Each row was made from one walk, in order. Every step used is in the known rows, and no mark comes twice. Write each row's walk.
Known rows:
nire -> sati -> nirizun -> nutu: [ 20.7  11.3 -29.8 -23.6  -5.6  52.3  20.9 -10.0 -12.4 -29.6 -48.7  15.4
  45.2 -24.8 -24.4  40.0  29.6  -4.2  -7.3   4.5  16.5]
genu -> sati -> nirizun: [-28.5  33.7 -19.5 -35.8 -15.0  42.1   7.7   7.7  -3.1 -18.7 -33.4  23.4
  42.9 -38.0 -15.7  13.1  17.8 -22.5  -7.5  32.1  -5.7]
zevunuk -> seti: [-27.1   4.6  -5.4 -18.6  11.8  22.4  16.5  30.3  -5.8 -32.1  -5.5  17.9
  44.4  -8.0  -8.6  45.9  16.9  -6.0  -6.7   1.5   2.8]
seti -> nafad -> sati -> nirizun -> nutu: [  2.9  40.5 -18.2  -8.3   7.8  57.9  23.6  -5.6 -32.8 -59.4 -26.3  12.0
  55.0  -1.7  -3.5  25.4  24.6 -11.4   8.5   0.9  11.4]
genu -> sati: [-33.8  17.7 -20.5 -40.8 -12.9  30.8  -9.1  19.4 -18.6 -23.4  -5.1  25.0
  25.8 -42.0  -8.6  16.7  34.4 -12.2 -18.6  20.9   1.4]
seti -> nafad -> sati -> nirizun -> nutu -> nire: [  3.0  49.9  -6.8  -4.0   2.5  50.0  11.3 -30.3 -36.9 -49.8 -20.4  23.0
  53.4  16.2   6.9  19.3  10.9 -30.1   0.4  -4.7  11.3]
genu -> sati -> nirizun -> nutu: [  0.6  40.9 -33.5 -43.2 -24.5  51.3  13.7 -10.9 -17.3 -30.4 -39.2  17.4
  52.7 -36.4 -28.1  30.3  18.6 -13.2  -4.9  20.2  16.9]
genu -> sati -> nafad -> seti: [-64.1  34.8 -12.2 -26.9  26.9  24.5  -7.6  22.9 -37.4 -43.8 -12.7  -0.7
  23.0 -19.8 -17.2   7.9  33.5   4.5   0.2  -1.2   5.1]
nirizun -> nutu -> nire -> seti -> nafad: [ 16.9  31.6  11.2  -4.6  23.2  21.5  -1.6  -1.2 -37.3 -28.0 -10.4  14.2
  45.0  -3.3   7.2  43.7  27.0   5.9   2.9 -41.1  12.7]
nafad -> seti -> nire: [-40.2  44.7  -0.2 -26.8  48.4  12.7 -26.5  -7.2 -46.6 -46.4  23.6  -1.3
  28.7  -2.2  25.3   5.1  20.2  -7.6  -7.7  -8.0  -3.3]
nirizun -> nutu: [ 11.5  20.4 -24.6 -30.1  -3.2  33.2   3.7  -9.6 -19.7 -49.3 -13.7  13.1
  36.9 -23.3 -14.8  38.1  19.9   2.8  -8.0 -15.6  23.4]
nutu -> nire -> sati -> genu: [ -8.0 -22.4  -9.6 -13.9   9.2  48.5 -29.7  -3.3  -9.5 -15.1 -31.7  21.4
  24.7 -33.1   2.7  13.1  28.9 -16.0 -13.2 -12.9   0.5]
nire -> seti: [ -4.5   9.6  -8.6 -11.7  19.7  15.6  -8.7  27.5  -7.2 -18.8 -19.5  17.3
  32.3 -38.7   7.8  26.2  26.7  -1.8  -0.4 -19.2   6.4]
seti -> nire: [-11.9  36.5   5.3 -34.3  25.7  16.7 -15.5  -4.9 -29.5 -38.7  17.6  14.8
  33.2 -19.7  20.2  12.3  20.7  -8.7 -14.6 -11.1  -9.6]
nafad -> seti: [-47.8  20.7 -17.2 -14.5  34.2  18.4 -15.3   6.8 -25.6 -47.3   0.4  -0.1
  18.8  -3.4   5.0  13.4  18.4  -4.2  -4.4  -4.1   9.9]
seti -> nire -> nutu: [ 18.7  38.1  -2.6 -27.6  30.4  25.7 -21.4   3.2 -27.1 -23.2  14.7  10.8
  43.8 -22.6  21.7  22.9  40.1 -13.2 -31.4   5.5   7.5]
nutu -> nire: [-13.1  22.9  -2.1 -17.3   3.3  18.6 -13.3 -18.0 -12.7 -31.8  -1.9  29.8
  26.0  -5.4   8.4  15.5   6.7 -26.0 -18.7 -11.1   3.9]
nirizun -> nutu -> nire -> sati -> genu: [ 11.9 -15.6 -19.4 -19.8   0.1  56.9 -25.3 -16.6 -18.4 -23.1 -37.7  18.0
  33.2 -33.3  -7.4  25.1  29.1 -10.0 -10.4 -18.2  15.2]

Write each row's walk:
[ -7.1  15.5  11.4 -24.3  35.3  25.1   3.6  16.2 -33.3 -32.6 -10.3  12.2
  27.0 -24.9  -5.5  18.2  49.3  10.1 -11.6 -25.5 -11.1] | seti -> nire -> sati -> nafad
[-43.1   6.3  -8.5  -8.6  44.6  25.6  -0.2  23.0 -32.8 -42.4 -20.9  -3.8
  14.7  -7.0 -14.4  17.3  44.0  12.9  -3.3 -18.1   5.8] | nire -> sati -> nafad -> seti
[-21.9  57.4  -3.8 -31.7  43.2  28.6 -26.3  13.8 -51.0 -26.9   9.9  -4.5
  42.2 -20.8   7.1  11.6  52.5  -6.3 -22.3  12.3   9.9] | genu -> sati -> nafad -> seti -> nire -> nutu
[ 18.7  44.0  11.3  -1.2  20.2  31.3  10.3  -9.7 -27.4 -23.0 -31.4  12.7
  57.5  -1.5   1.1  41.2  16.3  -2.2  10.3 -30.8   6.7] | sati -> nirizun -> nutu -> nire -> seti -> nafad
[  1.5  31.8  -5.1   8.8  21.6  38.7  -4.1   6.2 -52.6 -45.0  -6.4  22.1
  43.0   1.3  26.4  21.5  39.4 -16.4   4.5 -21.2  15.6] | nirizun -> nutu -> nire -> seti -> nafad -> sati
[-28.9  -3.9  -7.8 -21.1  46.4  43.0 -40.9   5.3 -36.7 -27.5 -10.5  -4.1
  26.1 -30.2  16.7   4.1  40.5  -1.3  -5.2 -10.9  -6.3] | nafad -> seti -> nire -> sati -> genu
[-15.1  41.9   5.0  14.1  24.2  42.0   8.2   6.3 -26.3 -30.5 -27.8  24.4
  50.0   2.9  25.4   6.0  19.1 -33.5  10.9  -0.8  -7.1] | nutu -> nire -> seti -> nafad -> sati -> nirizun
[  0.9  37.7 -22.9 -27.0  23.6  44.5   1.5 -22.0 -42.2 -34.9 -26.1  -1.7
  47.3  -6.7  -5.2  27.4  31.0  -5.2  -3.5   3.7  13.2] | nafad -> seti -> nire -> sati -> nirizun -> nutu
[ 23.1  40.6 -13.6 -10.4   1.0  30.8  -1.3 -20.8 -12.9 -15.2 -44.3  21.3
  55.2 -23.0  -0.2  30.6   4.3 -21.8   3.9 -18.6  20.4] | sati -> nirizun -> nutu -> nire -> seti
[ 11.9  11.8  -4.9 -17.1   7.6  36.3   9.8  -7.9 -29.1 -35.0 -34.1  19.9
  29.2 -12.9 -23.9  33.6  38.6   2.1 -12.1 -30.2  14.1] | nirizun -> nutu -> nire -> sati -> nafad
[ 16.5   0.8 -20.5 -20.1  -6.2  38.3  -4.1 -18.8 -28.8 -22.4 -20.7  27.6
  26.4  -9.3  -7.6  36.6  37.2 -13.6 -24.4  -8.8  21.1] | nirizun -> nutu -> nire -> sati
[-40.5  14.6  -3.1  -5.0  40.8  22.5  -7.3   3.0 -37.1 -37.2 -19.5   4.6
  15.7   6.2  -7.5  12.7  35.1  -2.7  -6.8 -20.5   6.9] | nutu -> nire -> sati -> nafad -> seti
[ 13.2  35.0 -26.0 -27.7  -7.0  44.2  17.7 -18.7  -7.1 -42.8 -39.6  12.6
  52.7 -21.5 -21.9  34.8   6.0  -6.6   0.6  -2.7  16.4] | sati -> nirizun -> nutu
[-50.5  29.3  -4.2 -12.3  44.5  17.1  -2.3  14.4 -26.9 -57.3 -12.6  -6.2
  22.2  -4.9 -10.8  11.9  20.6   9.4   6.2 -24.7   4.9] | sati -> nafad -> seti
